What can hang from each mark
depok: bamab
rafi: bafimiz bamab fanag leze vudaz
bafimiz: rafi
tumip: fanag
fanag: rafi tumip vudaz
bamab: depok rafi

Every row comes from one small tree of marks. Brackets hold a mark, then the marks that hang from it, in alphabetical order. Every link used is in the known rows. Which tree was each row made from?
Known rows
{tumip {fanag {rafi bamab leze} vudaz}}: [-0.13 -0.94  0.05 -0.05 -0.18  0.16 -0.41 -2.13 -0.03 -0.57 -0.67  6.27
 -0.39 -0.89 -0.72  0.13 -0.96 -0.21  0.53  2.44 -2.25  0.06 -2.32  2.13
  2.44 -0.83]
{rafi {fanag tumip} vudaz}: [-2.53  1.59 -1.01 -2.36  2.83  0.87  0.43  1.29 -0.24  2.04  1.63 -4.02
 -0.41  0.66 -0.47 -0.64  0.06  0.31 -1.56  1.82  0.80 -1.07 -2.66  0.25
  4.42  0.27]
{depok bamab}: [-1.95  0.19 -1.28  0.23 -2.91 -0.36  0.98  0.19  1.09 -0.03 -0.99 -2.33
  2.13 -0.84  1.51  0.83  1.97 -0.18  0.96 -2.99  1.19  0.15  2.47 -2.41
 -4.06  1.30]
{rafi {bamab depok} fanag leze}: [ 4.47  0.01 -1.54  0.10 -1.21 -0.46 -0.28 -0.90  1.58 -0.29  3.29 -2.64
 -0.33  0.45  0.78  1.26  0.54  0.17  0.38 -0.09  0.65  0.60  1.26 -1.88
 -1.52 -1.51]
{rafi {bamab depok} {fanag tumip} vudaz}: [ 0.67  1.02 -1.45 -1.59  2.36 -0.13 -0.06  0.98  0.54  0.60  2.46 -4.98
 -0.63  0.63 -0.64  1.48 -0.66  1.80 -2.14  0.33  2.45 -0.64 -0.09 -0.89
  3.24 -1.16]
{bamab depok {rafi vudaz}}: [-1.92  0.86 -0.24  0.77 -0.92 -1.62 -0.05  0.55 -0.23 -1.54 -0.18  1.83
  1.04  0.35  1.32  0.29  3.05  1.20 -0.02 -3.11  1.50  0.77  4.52 -1.32
 -5.72  1.32]
{fanag {rafi bamab vudaz} tumip}: [-1.21  0.45  0.46 -1.18  0.96  1.12  0.95 -0.52 -0.07 -1.09 -1.07  1.20
 -1.60 -1.15 -1.43  0.51 -2.55  0.33  0.63  0.37  0.55 -1.70 -3.30  1.62
  3.30  0.18]
{fanag {rafi bafimiz} tumip vudaz}: [-1.74 -0.22  4.06  0.15 -1.26  0.66  0.71 -0.01 -0.53 -0.26 -4.49  3.81
 -1.38 -0.79 -1.16 -0.32 -3.51 -0.41  1.87  0.04 -0.70 -0.57 -3.84  2.39
  5.19  0.81]
{fanag {rafi bafimiz bamab leze} vudaz}: [ 1.84 -0.23  2.25  0.93 -2.48 -0.46 -0.16 -1.32 -0.26 -0.42 -2.24  4.31
 -1.61 -0.59 -0.98  0.49 -3.21 -0.77  1.72  1.06 -1.95  0.78 -1.80  1.87
  0.64 -0.46]
{fanag {rafi bafimiz leze} tumip vudaz}: [ 0.10 -0.38  3.92  0.37 -1.37  0.59  0.77 -0.31 -0.39 -0.75 -3.10  4.00
 -1.57 -0.72 -1.03 -1.30 -3.96 -1.41  2.62  0.53 -1.53 -0.55 -4.90  2.83
  4.31  0.65]
{fanag {rafi {bamab depok}} tumip vudaz}: [-0.11 -0.01  2.86 -0.63 -1.87 -0.03  0.26 -1.09  0.13 -1.75 -3.32  4.39
 -2.06 -1.38 -0.88  1.33 -3.34  0.37  1.73 -0.55  0.33 -0.48 -3.10  1.42
  3.53 -0.53]
{bafimiz {rafi bamab fanag leze vudaz}}: [ 3.11  0.11 -1.54 -1.75  2.23  0.33 -1.30  0.81 -0.95  0.25  2.63 -3.46
 -1.00  0.39  0.19 -0.88  0.68 -0.90 -1.20  1.42  0.41 -0.06 -1.32 -0.75
 -1.20 -1.73]
{tumip {fanag {rafi bamab} vudaz}}: [-1.37 -0.89  0.31 -0.24 -0.02  0.22 -0.49 -1.90 -0.15 -0.20 -1.57  6.02
 -0.24 -0.94 -0.76  0.82 -0.66  0.48  0.03  2.05 -1.72  0.05 -1.50  1.74
  2.93 -0.75]
{tumip {fanag rafi vudaz}}: [-2.60 -0.53  0.67 -0.39 -0.06  0.41 -0.17 -1.56 -0.39  0.13 -2.01  6.67
  0.03 -0.98 -0.48  0.03  0.01  0.21  0.66  1.92 -1.91 -0.04 -1.92  1.99
  3.12  0.21]
{bafimiz {rafi bamab fanag leze}}: [ 4.03 -0.76 -0.89 -0.87  0.48  0.56 -1.34 -0.10 -0.21 -0.18  1.64 -2.64
 -0.63  0.03  0.79 -0.39  1.27 -1.24 -0.26  0.49  0.25  0.21 -0.46 -1.69
 -1.99 -2.00]
{bamab depok rafi}: [-0.86 -0.06  0.34  1.53 -2.72 -1.40 -0.05 -0.32  0.47 -1.90 -1.14  2.57
  1.34  0.04  1.93  0.74  3.49  0.96  0.96 -3.97  1.31  1.06  5.41 -2.22
 -6.55  1.10]
{bafimiz {rafi vudaz}}: [-1.36  0.23 -0.44 -1.70  1.70  0.25 -0.82  1.31 -1.48 -0.16 -0.79 -1.14
 -0.11 -0.35  0.40 -0.89  1.60 -0.88 -0.25 -0.61  0.70 -0.33 -0.33 -1.18
 -1.13  0.19]
{rafi bamab {fanag tumip}}: [ 1.47 -0.37 -0.86 -0.79  0.47  0.72 -0.06 -0.58  1.26  0.83  1.01 -4.10
 -0.55  0.16 -0.20  1.68 -0.64  0.51 -1.56  0.88  0.95 -0.35 -0.40 -1.79
  2.83 -1.99]
{bamab depok {rafi bafimiz vudaz}}: [-1.36  0.24  0.60  2.11 -0.76 -1.61 -0.06  1.39 -0.29 -1.01 -0.73  0.61
  1.48  0.88  0.92  0.16  2.33  1.46 -0.29 -3.68  1.53  0.93  5.75 -1.04
 -4.95  1.68]
{fanag tumip}: [-2.39 -0.52  0.76 -0.63 -0.21  0.71  0.84 -0.01  0.66 -0.99 -2.02 -0.91
  0.34 -0.78  0.17 -0.01 -0.53 -0.87  0.68 -1.22  0.44 -0.94 -1.32 -1.38
  2.86  0.62]

Write each row's tree
[-0.61 -0.36  2.28  0.34  0.39  0.43  0.07  1.33  0.02  2.43 -1.50 -2.98
 -0.02  1.00 -0.39 -0.07 -1.61 -0.01 -0.89  0.61 -0.05  0.24 -1.01 -0.13
  5.58 -0.08]
{rafi bafimiz {fanag tumip vudaz}}
[ 2.55 -0.28 -0.85 -0.96  1.09 -0.52 -1.18  0.83 -0.82 -1.83  1.21 -1.58
 -0.51 -0.23  0.42 -0.37  0.62 -0.86  0.08 -1.02  1.10 -0.03  0.34 -1.39
 -2.72 -0.96]
{bafimiz {rafi {bamab depok} leze vudaz}}
[ 3.94 -0.62 -0.13 -1.19  0.16  0.11 -1.64 -0.07 -0.57  0.09  0.92 -1.66
 -1.19  0.16  0.61 -0.40  0.36 -1.37 -0.47  1.12 -0.26  0.64 -1.31 -1.20
 -1.09 -2.43]
{bafimiz {rafi bamab {fanag vudaz} leze}}
[-1.49  0.22 -0.99  1.48 -1.77 -0.93  0.63  1.17  0.29  0.22 -0.35 -2.60
  2.49  0.23  1.25 -0.09  2.24  0.46 -0.61 -3.11  1.20  0.64  4.38 -1.29
 -6.11  1.49]
{depok {bamab {rafi bafimiz vudaz}}}
[-0.79  0.74 -1.75 -0.72  0.62 -1.31 -0.27  0.28  0.23 -0.98  0.55 -1.72
  0.14 -0.19 -0.35  2.08 -0.31  1.28 -0.98 -1.21  1.63  0.06  2.41 -1.48
 -0.58 -0.35]
{rafi {bamab depok} vudaz}
[ 0.31  0.14 -0.52 -1.47  1.45  0.17 -0.79  1.07 -1.36 -0.80  0.57 -0.97
 -0.34 -0.19  0.52 -1.88  1.18 -1.83  0.42  0.02 -0.08 -0.25 -1.51 -0.53
 -1.81  0.00]
{bafimiz {rafi leze vudaz}}
[-2.78 -0.58 -0.20  0.48  1.65  0.90  0.31 -0.28 -0.47  0.52 -0.75  3.82
  0.71 -0.48 -0.94 -0.30  0.25  0.75  0.22  1.26 -1.02 -0.76 -0.53  2.10
  3.04  1.18]
{tumip {fanag {rafi bafimiz vudaz}}}
[-0.89  1.02 -0.20  0.17  0.27 -0.79  0.04  1.00 -0.04 -0.36  1.29 -0.37
  0.45  0.99  1.17 -0.16  2.70  1.66 -0.69 -2.09  2.00  0.24  3.05 -0.72
 -3.13  0.67]
{bamab depok {rafi {fanag tumip} vudaz}}
[ 0.16  0.70 -0.80 -0.34  1.06 -0.08  0.10  0.09 -0.23  0.24  2.49 -0.75
 -0.03  1.06  0.59 -2.03  1.59 -0.61 -1.14  1.08 -0.60  0.15 -0.46  0.45
 -2.49 -0.11]
{bamab {rafi {fanag tumip} leze vudaz}}
[-0.54  0.30 -0.20  0.65  1.26 -0.44  0.49  1.46 -0.51  0.41  0.87 -2.28
  0.66  0.75 -0.57 -1.61 -1.31 -1.31  0.21  0.32 -0.98  0.00 -0.21  0.48
  0.52  1.46]
{rafi bafimiz leze vudaz}
[ 1.28  0.20 -1.22 -1.86  2.40  0.41 -1.40  1.06 -1.04  0.82  1.24 -3.69
 -0.80  0.24  0.08  0.13  1.23  0.05 -1.95  0.88  1.20 -0.15 -0.16 -1.29
 -0.41 -1.68]
{bafimiz {rafi bamab fanag vudaz}}
[-0.30 -0.06 -0.09  1.67  0.11 -0.85  0.01  0.51 -0.60 -0.29  0.59  0.23
  0.97  0.99  0.41 -1.63  1.02 -0.74 -0.64 -0.52 -1.07  0.82  2.53  0.16
 -4.41  0.83]
{bamab {rafi bafimiz leze vudaz}}
[-0.56  0.31 -1.41  0.78 -2.72 -0.46  0.57  0.12  0.85  0.61  0.42 -2.41
  2.08  0.05  2.01  0.28  3.51  0.43 -0.26 -2.58  1.12  0.69  3.79 -1.95
 -6.69  0.66]
{depok {bamab {rafi fanag}}}
[-1.33  1.37 -0.29 -0.91 -0.35  0.54  0.87 -0.81 -0.52 -0.47  0.13  3.48
 -1.16 -0.90 -0.37 -0.97 -0.35 -0.83  2.50  0.96 -1.14 -0.73 -2.98  1.97
 -0.81  1.61]
{fanag {rafi leze vudaz}}
[-0.68  0.29  1.79  0.12  0.94  1.30  1.41  0.55 -0.39 -0.78 -0.75  1.05
 -1.03 -0.47 -1.27 -1.79 -2.84 -0.83  2.07  0.20 -0.33 -1.68 -4.06  2.68
  3.50  1.75]
{fanag {rafi bafimiz leze vudaz} tumip}
[ 1.65  0.44  0.49  1.01 -2.49 -1.48 -0.39 -0.41  0.39 -0.80  1.12  2.27
  0.18  0.89  1.97 -0.43  2.74  0.35  0.74 -1.66  0.28  1.54  3.02 -0.89
 -5.52  0.09]
{bamab depok {rafi {fanag vudaz} leze}}
[-0.32  0.01 -0.23  1.52 -2.73 -0.76  0.37  0.75  0.54  1.02 -0.40 -2.45
  2.07  0.47  1.57  0.15  2.33  0.47 -0.54 -2.52  0.91  1.12  4.04 -1.47
 -5.49  0.69]
{depok {bamab {rafi bafimiz {fanag vudaz}}}}
[ 1.63 -0.47  0.18  2.01 -1.11 -0.25 -0.12 -0.06  0.17  0.73  1.04 -0.54
  0.88  1.30  1.11 -1.28  2.03 -0.51 -0.51 -0.23 -0.95  1.14  2.86 -0.56
 -4.37  0.14]
{bamab {rafi bafimiz fanag leze}}
[ 0.57  1.40 -2.25 -1.42  1.54 -0.65 -0.42  0.62  0.33  1.14  2.67 -4.12
 -0.48  0.74 -0.23  2.00  0.46  1.93 -2.02  0.49  2.00  0.11  1.40 -1.20
  0.70 -0.99]
{rafi {bamab depok} fanag vudaz}
[-1.91 -0.21 -0.94 -0.37  1.49  0.88  0.38 -1.15 -0.28 -0.29  0.56  4.68
  0.36 -0.69 -0.53 -0.97  0.48 -0.04  0.83  2.02 -1.63 -0.86 -2.11  2.34
  1.93  0.83]
{tumip {fanag {rafi leze vudaz}}}
[-0.87 -0.45 -0.55  2.03 -3.00 -0.79  0.63  0.58  0.73 -0.16 -0.97 -2.11
  2.70 -0.01  1.67  0.28  2.48  0.21  0.01 -3.75  1.10  0.81  5.02 -2.02
 -6.80  1.34]
{depok {bamab {rafi bafimiz}}}
[ 2.55  1.17 -2.84 -1.62  2.02 -0.22 -0.33 -0.16  0.29  1.16  4.57 -4.08
 -0.94  0.90 -0.55 -0.04 -0.70 -0.34 -1.76  3.03 -0.43  0.04 -1.55  0.16
  0.63 -1.74]
{rafi bamab fanag leze vudaz}
[-0.39 -1.47  0.13  1.40  0.15  0.58  0.07 -1.07  0.38 -0.55 -1.04  3.84
  0.82 -0.65 -0.61  1.03  0.13  1.26  0.60 -0.16 -0.35 -0.37  1.23  0.89
  1.80  0.41]
{tumip {fanag {rafi bafimiz {bamab depok}}}}
[ 4.75 -1.02 -0.54  1.60 -0.30  0.08 -0.27 -0.11  1.13  1.26  2.36 -4.75
  0.12  1.15 -0.21  0.50 -1.10 -0.38 -0.76  1.00 -0.44  0.68  1.24 -1.15
  0.44 -1.46]
{rafi bafimiz bamab fanag leze}
[ 1.44 -1.44  0.49  2.46 -1.60 -1.00 -0.15  0.43  1.06 -0.90 -1.70 -2.32
  1.22  0.02 -0.04  2.70 -0.73  1.13  0.09 -3.23  1.55  0.76  5.29 -2.66
 -0.86 -0.08]
{rafi bafimiz {bamab depok}}
[-2.31  0.37  3.19 -1.14 -1.45  0.66  0.65 -0.86 -0.40 -0.77 -3.89  5.08
 -1.94 -1.35 -0.78 -0.16 -2.82 -0.67  2.08  0.56 -0.91 -0.75 -4.85  2.16
  4.35  0.45]
{fanag rafi tumip vudaz}
[-0.03  1.32 -2.59 -1.88  2.26 -0.09 -0.49  0.18  0.10  2.08  2.61 -4.40
 -0.64  0.71 -0.70  1.41  0.00  1.10 -2.79  2.19  0.70 -0.03 -0.09 -0.78
  1.66 -1.56]
{rafi bamab fanag vudaz}
[-1.37  0.57  0.97 -1.63 -0.09  0.46  0.02  0.11  0.19  1.72 -0.67 -1.35
 -0.69  0.30  0.17  0.05 -0.49 -0.32 -0.52  1.40 -0.21 -0.03 -2.73 -0.45
  4.45 -0.72]
{rafi {fanag tumip vudaz}}
[-0.99 -1.32  0.96  0.75  0.14  0.21 -0.42 -1.30 -0.25  0.16 -1.94  5.14
  0.04 -0.61 -1.09  0.79 -1.28  0.67 -0.16  1.75 -1.69  0.19 -0.78  1.93
  3.46 -0.47]
{tumip {fanag {rafi bafimiz bamab} vudaz}}
[-3.11 -0.15 -0.92 -0.50  1.55  0.91  0.33 -0.96 -0.36  0.15 -0.30  4.58
  0.42 -0.81 -0.66 -0.28  0.85  0.63  0.32  1.71 -1.02 -0.88 -1.43  1.91
  2.47  0.95]
{tumip {fanag {rafi vudaz}}}
[-0.28  0.50  0.49  0.77 -0.46 -0.02  0.50  0.15 -0.22 -0.42 -1.26  1.38
 -0.62 -0.48 -1.01  1.47 -1.23  1.45  1.06 -1.19  0.87 -0.38  1.23  0.93
 -0.13  1.16]
{fanag {rafi bafimiz {bamab depok} vudaz}}
[-0.54  0.42 -0.23 -2.17  2.93  1.06 -0.74  1.81 -1.27  0.98  0.53 -3.37
 -0.73  0.26  0.25 -1.32  1.24 -0.47 -1.08  0.51  1.27 -0.84 -2.02 -0.63
  1.51 -0.45]
{bafimiz {rafi {fanag tumip} vudaz}}
[-1.96  0.68 -1.61  0.48 -1.89 -0.89  0.63  0.48  0.34 -0.19  0.08 -1.76
  2.14 -0.15  1.50 -0.01  2.75  0.31 -0.43 -2.70  1.06  0.51  3.54 -1.40
 -6.68  1.21]
{depok {bamab {rafi vudaz}}}
[-1.43 -0.65  0.45 -0.24 -0.15  0.37 -0.10 -1.74 -0.32 -0.34 -1.04  6.75
 -0.11 -0.81 -0.37 -0.67 -0.34 -0.48  1.24  2.34 -2.48 -0.04 -2.78  2.49
  2.60  0.09]
{tumip {fanag {rafi leze} vudaz}}
[ 2.25 -0.81 -0.28  1.34 -0.04  0.19 -0.44  0.20  0.86  2.13  0.41 -4.97
  0.51  0.99 -0.35  2.01 -0.46  0.98 -1.80  0.21  0.62  0.69  2.89 -1.86
  1.46 -1.31]
{rafi bafimiz bamab fanag}
[-1.25  0.83  0.77 -1.22  0.75  1.33  1.40 -0.28 -0.24 -1.25 -0.16  2.18
 -1.50 -0.96 -0.90 -1.66 -1.97 -1.04  2.35  0.63 -0.46 -1.86 -5.21  2.55
  2.66  1.40]
{fanag {rafi leze vudaz} tumip}
[ 0.30 -0.70  2.41  1.01 -0.85  1.49  1.48 -0.27  0.39 -1.24 -1.71  1.93
 -0.78 -0.77 -0.66 -1.28 -2.32 -1.11  3.03 -0.69 -0.46 -1.40 -3.16  1.66
  2.46  1.56]
{fanag {rafi bafimiz leze} tumip}
[-2.07  0.06  0.14  1.45  0.24 -0.79 -0.06  0.87 -0.71  0.27 -0.85  0.11
  1.16  0.87  0.26 -0.62  1.44  0.26 -1.51 -0.98 -0.25  0.76  3.58 -0.46
 -3.71  1.05]
{bamab {rafi bafimiz vudaz}}
[ 4.57 -0.77  0.53  1.15 -0.67 -0.61 -0.77 -0.18  0.58  1.57  1.41 -3.25
 -0.48  1.25 -0.48  0.49 -2.32 -0.60 -1.08  1.91 -1.19  1.35  0.12 -0.39
  1.63 -2.08]
{rafi bafimiz bamab {fanag vudaz} leze}
[-0.97 -1.07  1.17  0.71 -0.04  0.39 -0.07 -1.15 -0.33  0.03 -1.38  5.94
  0.13 -0.48 -0.68 -0.76 -0.85 -0.34  1.08  1.93 -2.38  0.07 -2.02  2.55
  3.13  0.39]
{tumip {fanag {rafi bafimiz leze} vudaz}}
[ 4.01 -0.50 -1.09 -0.56  0.19  0.60  0.02 -0.97  1.47  0.06  2.96 -3.85
 -0.74  0.30 -0.02  0.18 -1.15 -0.86 -0.52  1.59 -0.20 -0.29 -2.02 -1.01
  1.79 -2.16]
{rafi bamab {fanag tumip} leze}
[ 2.03 -0.42 -0.94  1.00  1.46 -0.88 -0.13  0.79  0.05 -0.16  1.64 -3.61
  0.24  0.74 -1.21 -0.04 -2.59 -0.71 -1.07  0.73 -0.62  0.25  0.87  0.00
  0.33 -0.47]
{rafi bafimiz bamab leze vudaz}
